What can hang from each mark:
V: J
K: W
W: B V
B: T W X
F: J
J: F V
T: Q
G: X
U: T
X: A
A: F V X
Q: U

Each row was made from one small tree. Brackets hold a mark, then the marks that hang from it, in alphabetical order. Every link used is in the known rows. Write each row's tree.
Known rows:
{F {J V}}: [ -1.1   5.6  -2.6  -1.8  10.7   5.6  -7.4  -9.1  -3.2  33.5  15.0  13.8
  -7.4   9.1  10.0  14.2 -24.8  -3.3  -7.1   1.2 -13.2 -12.5  -8.8]
{X {A F V}}: [-14.5  15.3 -35.0   9.0 -26.6  -0.1   0.3   8.1   1.0  -5.4 -19.0  29.5
  -3.2 -15.1  23.1  -6.1   7.6  11.1 -15.6   4.6 -56.4  35.0 -30.7]
{W {V {J F}}}: [  9.5  -5.4  28.9   0.9 -17.3  35.2  -6.7 -12.7  10.9  -4.7  -1.7  32.5
 -19.4  -0.4   3.6   2.0 -10.1   5.4  -1.0  -3.5   6.9  -8.2  17.9]
{Q {U T}}: [-14.4  10.9  32.9  10.6 -29.9  -1.6 -13.4 -30.1   8.9  20.8   2.7  11.8
  31.7 -10.9  23.8  13.8 -15.9 -29.4   1.7  11.3 -24.0  13.9 -38.9]
{K {W {B {T Q} X}}}: [ -9.0   7.7   0.0  -2.3  23.2 -27.2   8.8   2.8   3.9   1.1  16.3 -13.3
  19.0   5.4 -34.2  19.4 -29.3  -3.0  -1.6  -1.3   4.3 -19.4   8.5]
{B {T Q} W {X {A {V J}}}}: [ 10.5 -22.1  37.4 -31.4  35.8   2.1  -6.1  25.5  -9.8  -5.0   0.0 -12.1
  -8.5 -11.4  18.7 -24.4  32.6   7.8  13.7   1.0   4.0   3.0  -8.6]
{A {F J} X}: [  4.8   7.1 -15.3  16.8 -11.9  -9.8 -19.9  -8.9  -6.4  -5.3 -25.3 -11.2
  27.7  -7.9  -0.9   3.4  16.5  -5.0 -29.8  -7.0  -3.7   1.8 -12.9]
{G {X A}}: [-19.4  21.8   2.4   2.0  -9.1  14.8  -1.4   4.4 -14.6   4.2  12.6  -1.2
   3.5   9.3  13.4   7.3 -19.4 -17.1  12.5  -2.6 -52.0  -2.1 -14.6]
{K {W {B T {X {A {F J}}}} V}}: [  5.9  -0.6 -33.4   4.9   4.9 -22.9   8.4  -1.1   9.0   2.7  -6.3 -14.8
 -10.3  -1.4 -20.8   8.0 -26.8  -6.3   0.3   0.9  44.5  -8.4  26.1]
{Q U}: [ -9.3  22.5  30.8  17.6 -28.7   2.4  -7.5  -4.0   0.3   8.7  12.6   9.1
  38.9  -5.0  10.2  12.1 -17.7 -32.1   0.7   3.6 -35.3  10.7 -42.5]
{B W {X {A {F J}}}}: [  1.8   4.2  12.3  -5.3   1.7   2.3  -6.3  36.2 -13.2  -7.8   1.8  -6.3
  27.6 -13.7  28.2 -16.0  23.4 -13.7   0.2  -9.0   1.1  -9.5 -10.9]
{K {W B {V J}}}: [ -0.1   7.5 -12.1   3.9   5.9  -2.0   3.2   1.3  14.3  14.3  27.2   7.8
  -5.3  -0.1 -30.4  15.6 -47.1  -7.9  -6.5  -6.5  27.9 -10.1  42.2]
{B T W {X {A {F J} V}}}: [ 12.4 -17.7  15.0  -3.8   6.9  -5.0  -4.7  15.3  -6.0  -8.1 -30.5  -8.7
  10.6 -13.4  22.7 -25.7  42.5   2.8   6.4   8.6   8.3   3.6 -17.3]
{A {F J} V X}: [  7.7  -1.6 -37.2  19.7 -11.0  -9.8 -12.2 -12.9  -7.6  -6.0 -31.8 -15.3
  -3.9  -2.7  -2.2 -14.6  34.7   7.7 -30.8  -6.6  -6.6  24.7 -12.9]
{K W}: [-11.0  22.2  18.2   2.8   1.2 -13.9   1.2  12.7   3.9   8.0  18.5  16.1
  28.6  -9.1 -17.9  20.9 -42.8 -11.9 -12.2  -3.3 -31.9  -8.3  -8.6]
{W B V}: [ -7.6  15.9 -15.9   6.4  -4.4   0.4  22.7 -20.4   3.8  11.8  23.4  20.9
 -17.7   7.5 -26.2  17.6 -20.4   1.6   0.3   0.2   9.7 -16.4  25.6]
{X A}: [-16.5  27.1  -5.2  -8.2 -12.7   0.2  -7.8   9.2  -5.4  13.2  13.7  29.6
  20.8 -13.5  20.5  13.1 -21.1  -8.1  -5.9  -0.2 -54.3   7.6 -22.4]
{A V X}: [  1.9   7.3  -8.4   3.1  -8.4  -6.4   3.5  -9.1 -13.9   0.0   5.0  -9.9
   0.1   6.7 -14.2  -5.8  27.5  11.6 -16.1  -9.5 -30.0  18.7 -10.4]
{W {B T {X A}}}: [ -9.3   9.4 -18.5   1.5  -3.8 -10.5   0.6 -14.9  -0.5   8.4   4.0  -2.3
  27.8   6.0  -8.8  15.0   3.3   1.5   5.6   6.5  -3.9 -14.1   3.1]
{K {W {B {T {Q U}} X} {V J}}}: [ 10.2  -9.2   5.3  -1.6  14.7  -9.5   2.1  -0.1  12.4   3.4  16.2 -26.2
 -12.2   3.5 -28.4   8.2 -30.8 -14.0   9.3  -3.0  54.1  -6.2  27.9]
{W {B T X} {V {J F}}}: [ 14.8 -22.0   4.8   6.4 -10.3  22.9   0.1 -31.6  13.9  -9.0 -10.5   0.6
 -14.1  17.9 -16.3   1.4  11.4  13.9  11.9   2.5  53.3 -23.1  42.6]
{K {W {B T} {V {J F}}}}: [  4.5  -8.2  -0.4   8.6   0.0  -0.1   3.1 -10.6  21.6  -2.6  -1.3  12.2
  -1.1   9.5 -25.9   9.0 -40.4   3.4   1.4   2.5  31.2 -10.2  37.6]
{W {B {T Q} X} {V {J F}}}: [ 12.0 -23.8   5.9  -5.8  10.2  18.3   3.0 -25.0  10.6 -13.6  -4.5  -3.9
 -31.2  17.5 -16.9   0.5   6.6  17.0  12.0  -0.9  51.9 -22.0  39.1]

Which tree is each row?
[  9.8 -11.3  -3.8   7.1 -17.5  20.1 -18.0  -9.9  -4.0 -14.2  -8.7  -5.8
   3.0  15.6   1.4 -18.9  31.1  17.6 -15.9 -14.3 -13.5  22.2   6.9] : {A {V {J F}} X}
[ -3.7  -1.8 -24.9  -8.1  23.2 -17.7  -4.5   8.6   5.9   6.4  13.3 -16.2
   0.7   1.5 -18.2   4.0 -22.9   1.1  -2.6  -3.7  10.6   4.0  18.6] : {K {W {B {T Q} {X {A {V J}}}}}}
[  5.4  -1.9 -36.9   2.7 -14.1  18.1  -1.0  -5.1   7.4   2.3   8.6  -2.8
 -21.7  -0.1  -4.0   1.7   7.2   3.7   0.8  -7.2  44.0  -5.0  40.9] : {W {B {X {A F}}} {V J}}
[  6.2  -4.1 -23.0  13.9 -12.2  -6.0  -5.4  -4.7  -5.1  -3.6 -19.8 -14.9
   6.0  10.9   3.6   1.6  17.7  11.6 -21.9  -4.8  -0.3   6.7 -11.5] : {A {F {J V}} X}
[-17.3  10.2  -0.9   0.0  19.5 -15.4   5.1 -23.4   5.1   9.9   7.1  18.1
  15.4   3.7 -21.9  22.3 -19.5   6.4  -4.4  11.4 -20.2 -15.8  -3.9] : {W {B {T Q}}}
[ -6.5  11.0 -20.2  -7.4  -9.8  14.9 -20.2   5.9  -0.4  18.5   7.4  25.4
  -4.7 -14.8  24.6  -5.1  -5.5   0.6  -9.8  -1.9 -41.3  28.1  -8.3] : {X {A {V J}}}
[-19.8  17.6  -7.2  13.9 -20.7  14.4   0.1   6.3  -8.7 -10.2  -9.6   1.8
   4.4   5.0  16.6   3.3  -8.3  -9.5   5.5   1.1 -51.8   5.2 -21.2] : {G {X {A F}}}
[-10.6   8.6 -55.3   8.4  -7.5  -2.9   4.6  -0.1  -3.1   8.5  11.7  -9.1
   5.5  17.7   5.5   7.3   0.7   4.2  -2.3  -4.5   5.7  -7.2   8.5] : {W {B {X {A {F {J V}}}}}}
[ -5.0  -4.5 -26.7 -10.2  18.9  -3.7  -7.7 -11.0  -0.1   8.3   5.9  -9.7
  -5.5   4.2  -5.8   2.2   8.4   9.8   2.1   1.7   5.1   0.2  11.0] : {W {B {T Q} {X {A {V J}}}}}
[  6.1 -15.0  39.0 -20.6  20.8  -9.8   6.3  27.3 -13.7 -11.8   1.0 -24.4
   0.3  -4.9  23.9 -26.4  29.0  -8.3  23.5   3.8  -1.9  15.4 -34.0] : {B {T {Q U}} W {X {A V}}}
[  3.4  -4.6   6.0  -7.4   1.1   5.7   5.1  39.5 -11.6  -6.4   6.0  -9.4
  10.4   1.2  31.6 -17.0  24.5  -0.3   6.8  -6.6   3.9  -5.8  -9.9] : {B W {X {A {F {J V}}}}}
[ -7.1   5.9 -32.7   7.5 -24.2  14.2 -18.6   7.8   6.7   0.7 -19.8  28.7
  -3.7 -19.9  28.4  -9.9   9.0  10.0 -18.7   2.7 -40.8  37.2 -16.5] : {X {A F {V J}}}
[ 16.2 -22.4  75.3 -16.2  26.6   8.0  -1.0   6.9   5.9   0.5   0.5   7.1
 -11.6 -13.8   7.1 -12.0  -3.9 -11.4  17.3  11.3  25.7  -0.7  -6.9] : {B {T {Q U}} {W {V J}}}
[ 20.6 -17.9  71.4 -12.6  11.8   3.0  17.8   3.1  -4.7  -6.9  -4.0  -3.9
  -1.5  -6.4 -10.3  -7.0  32.1   3.6  21.0   7.8  30.7 -30.2   2.9] : {B T {W V} X}
[  3.3  -5.2   1.7 -10.1  19.4  -8.2  24.1 -24.2   0.5   0.6   9.6  -8.4
 -34.3   8.9 -32.5  13.6   3.0  11.3  11.9   3.8  35.9 -25.5  22.3] : {W {B {T Q} X} V}
[  1.0   0.8 -23.5  21.3 -26.4  -7.2   5.5  -6.4  -5.1 -22.6 -29.0  -6.0
   0.7   0.7  -9.6 -11.6  45.0  23.0 -26.3  -4.0 -29.4  30.1 -20.7] : {A F V X}
[-14.0   7.0 -22.6  10.8 -10.8  15.8   0.3   5.8  -9.6   1.1  -7.0  -7.3
 -16.6  18.0  24.7   0.0 -13.7  -6.0   8.9   0.9 -34.8   5.4 -15.5] : {G {X {A {F {J V}}}}}
[  4.2  -9.1  52.8 -22.5  20.3 -10.2   1.4  29.9 -13.0 -11.2   5.2 -22.0
  20.2  -7.7  24.7 -15.2  17.5 -16.2  24.5   3.8  -0.1   0.9 -33.9] : {B {T {Q U}} W {X A}}
[ 19.8 -31.1  52.6 -33.9  26.1  15.7   1.3  23.3  -4.0 -22.3  -6.1  -6.7
 -24.2  -3.1  22.1 -24.3  22.7   9.3  25.3  -2.0  35.0 -10.5  10.7] : {B {T Q} {W {V {J F}}} {X A}}
[  1.6  -5.6 -22.7  -0.4  -3.3 -11.2  20.4 -11.4   3.2 -11.3  -6.3 -17.0
 -30.1   5.5  -7.0   2.4   5.2   1.7  15.6   6.1  36.0   3.5   3.9] : {W {B {T {Q U}} {X {A F}}} V}
[  3.3  -0.3 -24.2   0.4  -5.9   5.4   3.8  12.9   9.6  -7.5  19.8  -7.7
  -7.4  12.9 -12.4   1.6 -31.3  -3.3   4.3 -15.2  37.0  -7.3  44.9] : {K {W {B {X A}} {V {J F}}}}
[ -9.9   5.7 -26.8  -6.4  21.3 -28.6  10.9   9.1   0.9   1.6  14.4 -15.7
   0.8   5.2 -22.3   7.1 -24.1   2.2  -0.1  -2.3  -1.5   2.0   7.1] : {K {W {B {T Q} {X {A V}}}}}
[ 11.0 -10.1  67.9  -8.2  11.9   0.7  16.7  -2.2   3.5   1.9  -6.7  27.1
   1.4 -11.8  -7.0  -1.7   3.9   3.6  13.1  16.2   5.8 -18.2  -3.0] : {B T {W V}}
[ -2.6   4.7 -26.3  23.5 -10.0   0.4 -11.1 -14.3   3.6   4.5 -31.7  20.4
 -10.0 -15.1   6.5  -7.0  12.1   3.6 -28.0   5.0 -25.4  17.4 -22.8] : {A {F J} V}
